Every row comes from one small tree of marks. Brackets hold a mark, then the marks that hang from it, in alphabetical order. Every link used is in the known rows. Which tree was each row made from?
Known rows:
{H W {X M N V}}: -.01; .20; .37; .21; -.32; -.27; .58; -.22; .22; .27; .06; .26; -.01; -.02; -.05; -.09; -.06; -.21; -.19; -.28; -.35; -.11; .23
{J {A {H {X M V}}} W}: .26; -.04; .22; .11; -.18; .11; -.24; -.15; -.11; -.18; -.10; -.03; .20; -.15; -.08; -.54; -.30; -.05; .05; .17; -.22; .02; -.19
{W {H {A J} {X M N V}}}: .10; .25; .05; .08; .05; .49; -.30; .02; -.18; -.11; .00; -.14; .01; .09; -.19; .00; -.31; .14; -.15; -.29; -.22; -.20; -.24
{M X}: -.18; -.10; .01; -.19; .02; -.11; .08; .34; -.02; .09; .12; .00; -.24; -.07; .43; .15; .43; -.12; .39; .12; .26; .03; .00
{X {H W} N V}: .00; -.11; .18; .07; -.43; -.07; .31; -.09; .07; -.06; -.07; .27; .03; .09; -.10; -.15; .01; -.09; -.57; -.22; .00; -.08; .18
{J {W {H A {X M N}}}}: .06; -.01; .23; .31; -.15; .14; -.20; .06; -.17; -.22; -.17; .03; .09; -.05; .01; -.08; -.11; .01; -.06; -.13; -.25; -.28; .03
{N {X {H {A {J W}}} V}}: .11; -.18; -.09; -.25; .27; -.06; -.10; -.33; .09; .11; -.07; .00; -.02; .01; .14; -.21; .04; .19; -.01; -.05; .34; .04; -.11
{W {H A {X {M L}}}}: .03; .19; -.06; .26; .09; .26; -.35; .11; -.32; -.27; .09; -.17; -.01; .19; .03; .23; -.21; .01; .02; -.06; -.11; -.25; -.01
{M L {X {H A W} N V}}: -.04; .03; -.22; -.15; -.36; -.03; .42; -.06; .00; .11; .37; -.21; .09; .30; .39; .16; .08; -.06; -.14; .37; -.01; .09; .27
{N {X H}}: -.08; -.25; -.03; -.23; .34; -.20; -.11; -.05; -.06; -.05; -.06; -.01; -.22; -.05; .35; .13; .49; .10; .06; -.09; .49; -.02; .20
{N {X {H {A J} W} M V}}: .16; -.06; -.21; -.17; .08; -.22; .06; -.47; .15; .29; .08; .09; .08; .09; .06; -.12; -.09; .14; -.21; -.26; .26; .09; -.11
{H {A J} W {X {M L} V}}: .24; .26; -.19; .20; -.13; -.01; .12; -.46; .37; .29; .18; -.12; .09; .18; -.13; -.13; -.58; -.07; .14; .01; -.24; .06; -.20
{A {H X} J}: .05; -.02; -.07; -.25; .61; .26; -.42; .13; .15; -.11; -.25; -.34; -.11; -.29; -.36; -.02; .06; .07; .34; .08; .11; .21; -.20
{M L {X N}}: -.39; -.04; -.09; -.24; -.24; -.07; .30; .39; -.09; .05; .33; -.31; -.14; .00; .55; .36; .54; .07; .26; .47; .00; .02; .44
{W {H X}}: -.07; -.04; .13; .15; .27; .20; -.34; .25; -.24; -.36; -.08; -.07; -.16; .02; .02; .22; .13; -.05; .09; -.09; .03; -.28; .08
{L {M {X N}}}: -.19; -.05; -.03; -.01; .13; -.02; .04; .39; -.18; -.03; -.05; .09; -.07; -.03; .17; .36; .40; -.01; .27; .22; -.01; .10; .12
{L {M {X H}}}: .01; -.09; -.21; -.02; .31; -.08; -.04; .23; -.21; -.14; -.05; .10; .03; .04; .16; .37; .30; -.12; .21; .24; .20; .14; -.02
{N {X V}}: -.25; -.23; .10; -.22; .22; -.30; .05; -.03; .08; .20; .01; .12; -.18; -.10; .20; -.11; .32; .19; .22; .06; .25; -.02; .13
{L {M {X V}}}: -.11; -.07; -.10; -.01; .23; -.15; .07; .24; -.12; .03; .00; .19; .05; .01; .06; .20; .18; -.05; .32; .35; .02; .15; -.06
{H {A J} {X N}}: .06; .29; .17; -.03; .10; .50; -.19; .06; .06; .01; -.11; -.26; -.34; -.03; .10; -.03; -.04; .08; .32; -.17; -.07; -.08; -.20
{H {A J} W}: .01; -.22; -.25; .27; -.23; .11; -.45; .02; .41; -.01; -.10; -.07; -.25; .12; -.05; .00; -.22; .00; .33; -.08; .15; .03; -.20
{A {H W {X M N}}}: -.04; .08; .21; .15; .05; -.12; .08; .06; .06; -.01; -.13; .01; -.01; -.10; -.24; .07; .07; -.18; -.09; -.15; -.21; .09; .27
{L {M {X {H W} N V}}}: .00; -.05; -.09; .00; .08; -.07; .20; .10; -.10; .00; -.03; .19; .10; .11; .04; .25; .20; -.11; -.04; .17; -.01; .15; .07

Write each row's tree:
-.01; -.29; -.12; -.14; .31; .15; -.54; .17; .20; -.17; -.36; -.24; .07; -.37; -.44; -.17; .00; .18; .25; .16; .07; .22; -.19 : {A H {J W}}
.22; -.19; -.29; .15; -.07; .11; -.36; -.10; .15; -.23; -.12; -.04; -.11; .16; .02; .05; -.14; -.10; -.06; -.16; .37; .02; -.17 : {X {H {A J} W}}
-.17; -.02; .01; -.04; .10; -.05; .16; .29; -.14; .05; -.01; .17; .03; -.01; .07; .21; .26; .00; .20; .26; -.09; .12; .03 : {L {M {X N V}}}
.11; -.02; .18; .30; -.08; .05; -.18; -.04; -.13; -.18; -.14; .10; .17; -.02; -.08; -.18; -.27; -.02; -.02; -.03; -.22; -.24; -.09 : {J {W {H A {X M V}}}}
.12; -.10; -.09; -.12; .44; .11; -.23; -.12; .40; .03; -.21; -.21; .01; -.17; -.50; -.14; -.15; -.03; .19; .05; -.01; .26; -.15 : {A {H W {X V}} J}
-.22; .01; .20; -.27; -.21; -.03; .38; .26; .00; .24; .15; .10; -.15; -.06; .29; -.04; .34; -.02; .10; .06; .01; .01; .03 : {M {X N V}}
.15; .12; -.07; -.01; -.21; -.29; .24; -.19; -.20; .04; .10; .37; .30; -.04; -.15; -.22; -.27; -.05; -.49; -.17; .12; .00; -.22 : {X H M V}
.07; .19; .03; .26; .11; .29; -.38; .12; -.30; -.25; .02; -.07; -.06; .15; .00; .16; -.20; -.03; .00; -.22; -.08; -.26; -.12 : {W {H A {X M}}}
-.10; .16; .15; .10; .00; .15; -.01; .12; -.29; -.19; .09; -.06; .07; .03; -.08; .14; -.03; .06; -.22; -.07; -.26; -.27; .16 : {W {H {X {M L} N V}}}
.06; -.05; -.25; -.08; -.02; -.37; .18; -.45; .04; .23; .22; .04; .14; .18; .18; -.01; -.07; .12; -.22; -.01; .18; .07; .15 : {N {X {H A W} {M L} V}}
-.10; -.01; .37; .23; -.15; -.11; .27; .02; .24; .01; -.09; .08; -.30; -.02; .15; .12; .27; -.25; .08; -.19; -.14; -.16; .40 : {H W {X N}}
-.04; -.32; -.25; -.06; .25; .08; -.51; .14; .36; -.11; -.25; -.23; -.07; -.21; -.45; .01; .01; .07; .22; .04; .15; .27; -.10 : {A {H W} J}
.20; .05; .00; -.19; .41; .10; -.16; -.17; .18; .06; -.24; -.17; .26; -.36; -.53; -.32; -.25; .09; .10; .07; -.16; .22; -.30 : {A {H {X M V}} {J W}}
-.06; .19; .25; .20; -.36; -.31; .62; -.23; .19; .24; .17; .12; .05; .03; -.01; .00; -.07; -.15; -.16; -.04; -.40; -.09; .38 : {H W {X {M L} N V}}
.03; .23; .16; -.07; -.48; -.10; .42; -.09; -.25; .08; .07; .33; .24; -.07; -.14; -.19; -.11; .06; -.75; -.36; -.09; -.07; -.03 : {X H M N V}
.28; -.12; -.23; .09; -.13; .04; -.13; -.30; .21; -.05; -.05; .13; .08; .20; -.19; -.24; -.43; -.08; -.22; -.07; .23; .06; -.32 : {X {H {A J} W} V}
-.28; -.06; -.21; -.23; -.10; -.25; .33; .19; -.01; .15; .40; -.18; .02; .06; .39; .13; .22; .01; .35; .66; .06; .08; .19 : {M L {X V}}
.25; .21; -.07; .06; -.59; .08; .24; -.35; .07; .19; .07; .20; .25; .13; -.27; -.23; -.45; .06; -.73; -.47; -.14; .04; -.22 : {X {H {A J} W} M N V}
.22; -.01; -.15; -.26; .03; .08; .09; -.11; .04; .13; .09; .01; .06; .08; .22; -.16; -.05; -.09; .06; .09; .25; .11; -.35 : {M {X {H {A {J W}}} V}}
-.10; .21; .19; -.03; .13; -.06; .16; .11; -.15; .00; -.02; -.06; .11; -.14; -.26; -.05; -.02; -.02; -.07; .12; -.27; .09; .18 : {A {H {X {M L} N V}}}
.06; .10; .09; .22; .18; .33; -.36; .09; -.23; -.25; -.03; -.04; -.07; .20; -.07; .02; -.26; -.03; .05; -.07; -.08; -.26; -.14 : {W {H A {X V}}}
-.41; .13; .07; .05; -.58; -.18; .24; .34; -.22; .02; .18; -.02; .00; -.17; .13; .20; .24; .21; -.17; .01; -.24; -.11; .39 : {X {M L} N}
.03; -.12; -.04; -.20; .25; -.13; -.04; -.24; -.03; .10; .00; .07; -.10; .10; .22; -.12; .11; .13; -.03; -.05; .37; .00; -.02 : {N {X {H A} V}}
